What can hang from each mark:
pigi: dilib fireb pizef
dilib: pigi
zuvekur: fireb pizef
zulak: fireb
todak: fireb pizef
pizef: pigi todak zulak

Each row was made from one small tree. The marks that hang from a mark follow it in brackets, in alphabetical order. Every link used is in the known rows. Write each row's tree.
Known rows:
todak(fireb pizef): [ 1.29 -2.58  1.65  2.64 -1.68  0.48 -5.34  0.84  1.75 -0.82  0.19 -0.01
 -0.92 -0.39  2.73 -1.41  2.27 -0.71 -1.00  0.84 -0.48  0.35 -0.21 -0.11
  0.46 -2.45  2.82  0.66  0.04 -0.22  2.45  0.76]
zuvekur(pizef(pigi)): [ 1.58 -0.01  0.05  0.65 -1.20 -1.54  1.12  1.81  2.86 -1.02  1.91 -1.86
 -1.19  0.82 -1.95 -2.68  0.97  1.96 -0.33 -2.35  2.88  1.56 -1.63 -0.78
  2.08 -2.87  3.85 -0.58  0.13 -2.18  3.36 -3.10]
todak(fireb pizef(pigi)): [ 1.92 -1.81  1.70  2.35 -2.01  1.67 -4.77  1.99  3.66 -1.48  1.16 -1.21
 -1.21 -0.20  1.99 -1.60  2.41 -1.24 -1.18 -0.14  0.57  0.67 -1.64 -0.22
  0.57 -4.28  3.96  0.61 -1.18 -1.88  3.09  0.53]
zuvekur(pizef(pigi todak(fireb) zulak)): [ 5.42  0.91  0.79  1.45 -2.07  1.65 -4.40  4.92  4.34 -1.22  2.67 -4.85
 -0.44  1.90 -2.46 -3.16  2.58  1.40  0.52 -1.49  3.17  0.65 -3.01 -0.81
 -0.98 -6.11  5.66  0.83  1.88 -3.31  5.01 -0.90]
zulak(fireb): [-0.84 -0.24  0.99  2.27 -0.10 -0.94 -1.52  1.74  1.08  0.80  2.21 -0.01
 -1.26  1.89  0.07 -1.31  1.07  1.71 -1.25 -0.27  1.71  0.56  0.09  1.20
  0.16 -1.00  1.51 -1.39  1.93 -1.14  1.96  1.04]
pizef(todak): [ 1.07  0.93  0.79  0.93  0.30  0.14 -2.05  2.07  2.01 -0.09  3.49 -1.45
 -0.22  1.47  0.60 -1.47  1.14  2.20 -0.10 -0.99  2.69  0.81  1.65  0.10
 -1.34 -1.45  0.78  0.04  1.65 -1.59  2.33 -0.78]
pizef(pigi): [ 0.30  0.44  0.86  1.06 -0.46 -0.17 -0.05  2.14  2.97 -0.52  2.34 -1.09
 -0.80  1.57 -0.23 -1.64  0.86  1.07 -0.96 -2.40  2.25  1.87 -1.33  0.12
  0.96 -2.84  2.40 -0.26 -0.66 -2.41  1.95 -1.39]
dilib(pigi(fireb pizef(todak zulak))): [ 3.35  5.00  1.98  0.79 -0.99  2.74 -3.71  3.55  3.68  2.14  6.66 -4.34
 -3.84  1.94  0.93 -1.05  3.88  1.56  0.14 -4.81  4.37  1.85 -0.50  1.08
 -2.14 -5.19  1.75  2.25  3.47 -2.10  3.81 -0.84]
zuvekur(fireb): [-0.79 -1.51  1.76  1.30  0.13 -1.24 -0.36  1.86  1.69 -0.06  2.51 -0.25
  0.47  1.74 -0.51 -1.61  1.24  2.86  0.11 -1.21  1.89  0.24 -1.32  0.62
  1.12 -2.11  1.88  0.26  1.37 -0.67  0.92 -2.11]
pigi(dilib): [ 1.29  2.05  1.08  0.93  0.45  0.20 -0.67  0.98  1.15  0.68  2.24  0.20
 -1.24  1.35  0.35 -0.74  2.28  0.15 -2.64 -1.43  2.29  1.70  1.34  0.34
 -0.22 -2.33  0.09  0.48  1.65  1.05  1.47 -0.12]
pizef(pigi(dilib fireb) todak zulak): [ 5.20  5.50  1.93  0.61 -0.22  3.71 -4.41  4.13  4.64  1.92  5.93 -3.55
 -3.33  2.54  0.43 -0.13  5.02  0.29 -1.32 -4.12  6.21  1.88  0.01  0.53
 -3.58 -6.08  2.67  1.48  2.67 -1.35  4.55  0.39]
dilib(pigi(fireb pizef(todak))): [ 1.74  3.88  1.89  0.85 -0.49  1.45 -2.36  2.07  3.30  1.72  6.57 -2.82
 -3.89  1.02  2.04 -0.38  2.71  1.60  0.21 -3.42  4.05  1.72  1.71  0.99
 -1.19 -3.74  0.69  2.03  3.04 -2.02  2.61 -1.24]
pigi(dilib fireb pizef(todak zulak)): [ 4.84  6.22  1.41  0.52 -0.24  3.40 -4.72  3.18  4.07  2.23  7.33 -3.40
 -5.01  3.76  1.30  0.80  5.62  0.03 -1.93 -4.10  5.78  2.07  2.34  0.21
 -4.59 -5.80  0.83  3.12  3.99  0.25  2.92  1.01]
zuvekur(fireb pizef): [ 0.63 -2.37  0.88  1.04 -0.71 -3.20  0.95  1.69  1.52 -0.54  1.99 -1.05
  0.04  0.86 -2.34 -2.72  1.26  3.49  0.63 -0.80  2.56 -0.30 -1.53 -0.31
  2.24 -2.47  3.37 -0.18  2.02 -0.29  2.00 -3.95]
todak(pizef(pigi zulak(fireb))): [ 2.20 -0.28  2.00  2.20 -2.24  2.43 -4.38  3.67  3.40  0.25  3.02 -2.17
 -2.58  0.39  0.21 -2.13  3.96  0.06 -2.71 -1.80  3.09  0.43 -3.28  0.51
 -0.76 -5.39  3.55 -1.57  0.56 -2.64  5.22  1.36]
pigi(pizef): [-0.15  1.11  0.35  0.93 -0.38 -0.12 -0.30  1.05  2.29 -0.29  3.68 -0.84
 -2.27  2.84  0.76 -0.84  1.60  0.85 -1.39 -2.22  1.67  2.07  0.98 -0.12
 -0.27 -2.49  0.56  1.55  0.77 -0.67  0.54 -0.51]
zuvekur(fireb pizef(pigi(dilib))): [ 2.63  0.52  1.26  0.17 -0.67 -0.39  1.52  2.42  3.15 -0.11  3.32 -1.77
 -1.17  0.62 -2.90 -2.13  3.22  1.86 -1.08 -2.38  4.75  0.52 -1.99 -0.57
  1.19 -6.10  2.84  0.22  1.85 -0.23  2.81 -3.18]

Which tree is each row?
[ 3.70  4.35  1.70  0.94 -0.54  2.44 -3.16  3.24  3.78  1.91  4.22 -2.10
 -3.58  2.86  0.26 -0.29  4.44 -0.54 -1.81 -4.62  4.58  2.49 -1.04  0.64
 -1.53 -5.29  3.10  1.48  1.62 -0.27  3.65  0.06] => pizef(pigi(dilib fireb) zulak)
[ 3.13  5.34  1.35  0.50  0.34  2.22 -3.27  1.75  3.48  2.04  7.25 -2.03
 -4.87  3.19  2.57  1.50  4.82  0.09 -1.69 -2.79  5.25  2.07  4.33  0.23
 -3.76 -4.25 -0.38  2.87  3.53  0.48  1.94  0.37] => pigi(dilib fireb pizef(todak))
[ 2.62  2.26  1.38  1.69 -0.93  2.50 -3.78  5.30  4.15  0.78  5.01 -3.65
 -1.32  2.63 -1.53 -2.01  3.15  1.90 -1.29 -2.19  4.59  0.48 -2.35  0.93
 -2.50 -5.25  3.06 -1.15  2.19 -4.00  4.69  1.27] => pizef(pigi todak zulak(fireb))
[ 3.58  2.21  1.01  1.97 -1.31  2.95 -5.84  4.18  3.89 -0.52  4.49 -3.76
 -1.69  4.01  0.33 -1.20  3.37  0.36 -0.64 -1.74  1.99  1.39 -0.53 -0.13
 -3.21 -5.79  2.27  2.92  2.27 -1.85  2.48  2.03] => pigi(pizef(todak(fireb) zulak))
[ 0.48  2.74  1.70  1.10 -0.68  0.40 -0.88  1.11  2.36  1.79  4.75 -1.19
 -4.12  1.22  1.77 -0.36  2.10  0.89 -0.14 -3.71  2.44  2.30  0.46  1.26
  0.70 -2.84  1.26  2.05  1.83 -1.03  1.77 -1.62] => dilib(pigi(fireb pizef))
[ 4.53  2.90  2.22  0.97 -1.43  3.62 -5.24  2.63  3.99  1.57  3.96 -1.95
 -4.59  0.70  2.07 -0.23  5.74 -1.54 -2.83 -3.72  4.68  1.71 -0.71  0.14
 -1.80 -6.18  3.39  1.03  0.97  0.07  4.82 -0.03] => todak(pizef(pigi(dilib fireb) zulak))
[ 2.14  3.54  1.56  0.92  0.09  1.04 -1.52  1.74  3.45  1.78  4.12 -0.70
 -3.54  1.93  1.36  0.49  3.32 -0.45 -1.56 -3.20  4.18  2.25  0.70  0.69
 -0.72 -3.68  2.14  1.15  1.12  0.02  2.49 -0.47] => pizef(pigi(dilib fireb))
[ 3.00  3.73  1.17  0.41  0.24  2.38 -1.46  2.96  3.87  0.30  4.76 -2.30
 -1.44  1.22 -0.09 -0.77  3.16  0.42 -2.06 -2.22  4.95  1.41  0.88 -0.23
 -2.34 -4.91  0.58  0.23  1.44 -1.74  3.00 -0.12] => pizef(pigi(dilib) todak)
[ 4.11  1.63  1.44  1.90 -1.15  3.42 -5.51  5.06  4.63 -0.70  3.16 -3.98
 -0.10  2.68 -0.73 -2.14  2.67  0.56  0.09 -2.05  2.46  1.09 -2.68  0.13
 -2.18 -5.95  4.07  1.17  1.00 -3.55  3.90  1.19] => pizef(pigi todak(fireb) zulak)
[ 3.68  5.26  1.20  1.25 -0.34  3.64 -3.91  4.35  3.31  1.81  6.89 -3.38
 -3.65  3.49 -0.59 -0.31  5.60  0.35 -3.63 -2.29  5.28  0.94  0.99  0.49
 -4.82 -6.55 -0.11  0.79  4.63 -0.69  3.46  3.08] => pigi(dilib pizef(todak zulak(fireb)))
[ 1.63  3.23  1.06  1.04 -0.04  0.82 -3.18  1.68  3.50  1.31  6.52 -2.12
 -4.14  3.24  2.55  0.60  2.97  1.42 -0.03 -2.61  4.21  1.74  3.15  0.29
 -2.67 -2.97  1.31  2.39  2.42 -1.04  1.71 -0.42] => pigi(fireb pizef(todak))
[ 3.63  2.01  2.00  1.67 -1.72  3.91 -4.23  3.51  3.56  1.08  3.52 -2.09
 -3.28  0.00  0.14 -1.42  5.55 -1.25 -4.50 -1.88  4.26  0.63 -2.04  0.37
 -1.89 -6.84  2.31 -1.18  1.53 -0.84  5.34  2.22] => todak(pizef(pigi(dilib) zulak(fireb)))
[ 3.47  3.64  1.13  0.70 -0.59  2.40 -1.58  3.47  3.35  0.46  3.03 -2.36
 -1.60  2.17 -1.40 -1.63  3.58 -0.29 -2.67 -4.06  3.59  2.28 -1.98  0.09
 -1.19 -5.76  2.09  0.48  0.89 -1.03  3.43  0.11] => pizef(pigi(dilib) zulak)
[ 5.08  2.16  0.77  0.97 -1.09  1.70 -2.53  3.21  4.05 -0.46  3.09 -3.16
 -1.26  0.80 -1.42 -1.76  3.30  0.25 -0.84 -0.66  3.97  0.80  0.12 -0.89
 -1.23 -6.05  3.24  1.13  2.23 -1.32  3.98 -0.42] => zuvekur(pizef(pigi(dilib) todak(fireb)))
[ 5.36  3.68  1.65  1.39 -0.72  4.54 -5.40  5.05  4.65  0.04  3.68 -3.92
 -0.80  2.57 -0.69 -1.45  4.40 -0.69 -1.45 -2.15  3.69  1.25 -1.66 -0.02
 -3.17 -7.30  2.77  1.67  2.07 -1.66  4.06  2.08] => pizef(pigi(dilib) todak(fireb) zulak)
[ 5.75  2.69  1.54 -0.02 -0.98  2.09 -1.37  5.09  4.57  0.15  5.36 -4.80
 -0.97  1.44 -3.74 -2.69  4.83  2.45 -0.85 -3.31  6.81 -0.02 -2.85 -0.77
 -1.68 -8.10  3.53  0.30  3.41 -1.52  4.87 -2.56] => zuvekur(fireb pizef(pigi(dilib) todak zulak))
[ 6.70  2.98  0.91  1.02 -1.45  2.75 -4.11  4.80  4.45 -0.24  3.30 -4.78
 -1.11  1.67 -2.32 -2.41  4.35  0.13 -1.07 -1.83  4.27  0.78 -1.78 -0.96
 -2.04 -7.67  4.41  1.34  2.76 -1.56  5.04 -0.01] => zuvekur(pizef(pigi(dilib) todak(fireb) zulak))
[ 4.10  4.58  1.59  1.23 -0.49  3.98 -3.66  5.13  4.17  1.51  5.48 -3.63
 -2.20  2.33 -1.35 -1.26  5.01  0.63 -2.84 -2.44  5.84  0.62 -1.13  0.68
 -3.57 -6.73  1.82 -0.75  3.27 -2.43  4.85  2.41] => pizef(pigi(dilib) todak zulak(fireb))
[ 3.24  2.53  1.03  0.70 -0.74  2.64 -3.09  4.59  4.33 -0.20  4.22 -3.82
 -0.53  2.09 -1.15 -2.17  2.54  1.67 -0.66 -3.49  3.99  1.46 -1.95 -0.12
 -1.98 -4.92  2.93  0.12  1.00 -3.64  4.09 -0.42] => pizef(pigi todak zulak)
[ 2.76  1.24  1.57  0.84 -1.02  2.29 -2.21  1.32  3.10 -0.13  2.91 -0.64
 -2.68 -0.88  1.46 -0.91  3.74 -1.35 -3.48 -1.94  3.21  1.37  0.16 -0.56
 -0.47 -4.96  1.30 -0.14 -0.11 -0.34  3.40 -0.31] => todak(pizef(pigi(dilib)))
[ 1.87 -1.25  1.07  0.61 -0.38 -1.65 -0.38  2.75  2.36 -0.45  3.85 -2.49
  0.12  0.79 -2.01 -2.51  1.96  4.29  1.11 -0.56  4.17 -0.79 -0.47 -0.59
  0.31 -3.23  2.81 -0.20  3.01 -1.17  2.61 -3.70] => zuvekur(fireb pizef(todak))
[ 3.23  0.80  1.28  2.08 -0.88  2.10 -5.86  4.08  2.80 -0.28  2.42 -3.06
  0.27  2.78  0.12 -2.13  2.50  1.20  0.25 -0.65  1.60  0.59 -1.18  0.44
 -2.22 -3.81  3.20  1.41  2.32 -1.92  3.18  1.38] => pizef(todak(fireb) zulak)
[ 2.23  3.17  0.90  1.58 -0.83  2.44 -3.79  4.28  3.44  1.07  6.34 -3.51
 -3.00  3.69 -0.56 -1.16  3.98  1.65 -1.78 -2.06  4.17  0.77  0.06  0.64
 -3.66 -5.08  1.20  0.35  3.63 -2.42  3.44  2.34] => pigi(pizef(todak zulak(fireb)))
[ 2.35  3.74  1.86  1.52 -1.16  3.08 -3.08  4.77  3.28  1.64  6.16 -4.13
 -2.59  1.70 -0.96 -2.15  3.61  1.95 -1.44 -3.01  3.98  0.71 -1.52  1.33
 -2.15 -6.00  0.89 -0.13  4.18 -3.03  4.23  1.33] => dilib(pigi(pizef(todak zulak(fireb))))
[ 3.11  3.98  1.35  0.49 -1.08  2.86 -2.24  4.07  3.36  0.61  5.62 -4.24
 -1.76  1.16 -0.58 -2.27  2.86  1.84 -0.87 -4.29  3.48  1.74 -1.28  0.43
 -1.73 -5.74  0.70  1.24  2.87 -2.85  3.51 -0.73] => dilib(pigi(pizef(todak zulak)))
[ 4.87  1.14  2.03  2.15 -2.05  4.28 -6.10  3.36  3.96 -0.49  1.72 -2.35
 -2.03  0.44  1.08 -1.51  5.08 -2.58 -3.12 -1.93  2.11  1.09 -2.50 -0.43
 -1.57 -7.39  3.51  1.26  0.41 -0.44  4.54  1.66] => todak(fireb pizef(pigi(dilib) zulak))
[ 2.67 -0.03  1.57  1.18 -1.91  2.34 -3.75  3.03  3.67 -0.76  2.45 -2.28
 -1.58  0.21  0.39 -2.34  3.09 -0.08 -2.08 -3.14  2.51  1.25 -3.05 -0.43
 -0.33 -5.02  3.52 -0.30 -0.85 -2.29  4.28 -0.77] => todak(pizef(pigi zulak))
[ 3.79  2.82  1.56  1.53 -0.26  3.26 -3.77  3.52  4.31 -0.15  3.51 -2.34
 -0.73  1.49  0.19 -0.65  3.27 -0.72 -1.39 -0.88  3.29  1.14  0.36  0.00
 -2.41 -5.77  1.87  1.51  1.64 -1.54  2.69  1.46] => pizef(pigi(dilib) todak(fireb))
[ 3.86  1.71  1.47  0.06 -0.28  0.82  0.22  3.54  4.06 -0.18  5.19 -3.23
 -0.91  0.47 -2.94 -1.97  3.83  2.53 -0.67 -1.77  6.27 -0.19 -0.72 -0.85
 -0.77 -6.71  2.52  0.27  2.88 -1.14  3.72 -3.07] => zuvekur(fireb pizef(pigi(dilib) todak))
[ 1.22 -1.64  1.10  0.62 -1.19 -1.59  1.57  2.75  3.26 -1.02  2.62 -2.12
 -0.50  0.90 -2.99 -2.88  1.59  3.12  0.53 -1.96  3.63  0.24 -3.14 -0.49
  2.36 -4.48  4.30 -0.17  0.73 -1.96  2.53 -4.10] => zuvekur(fireb pizef(pigi))
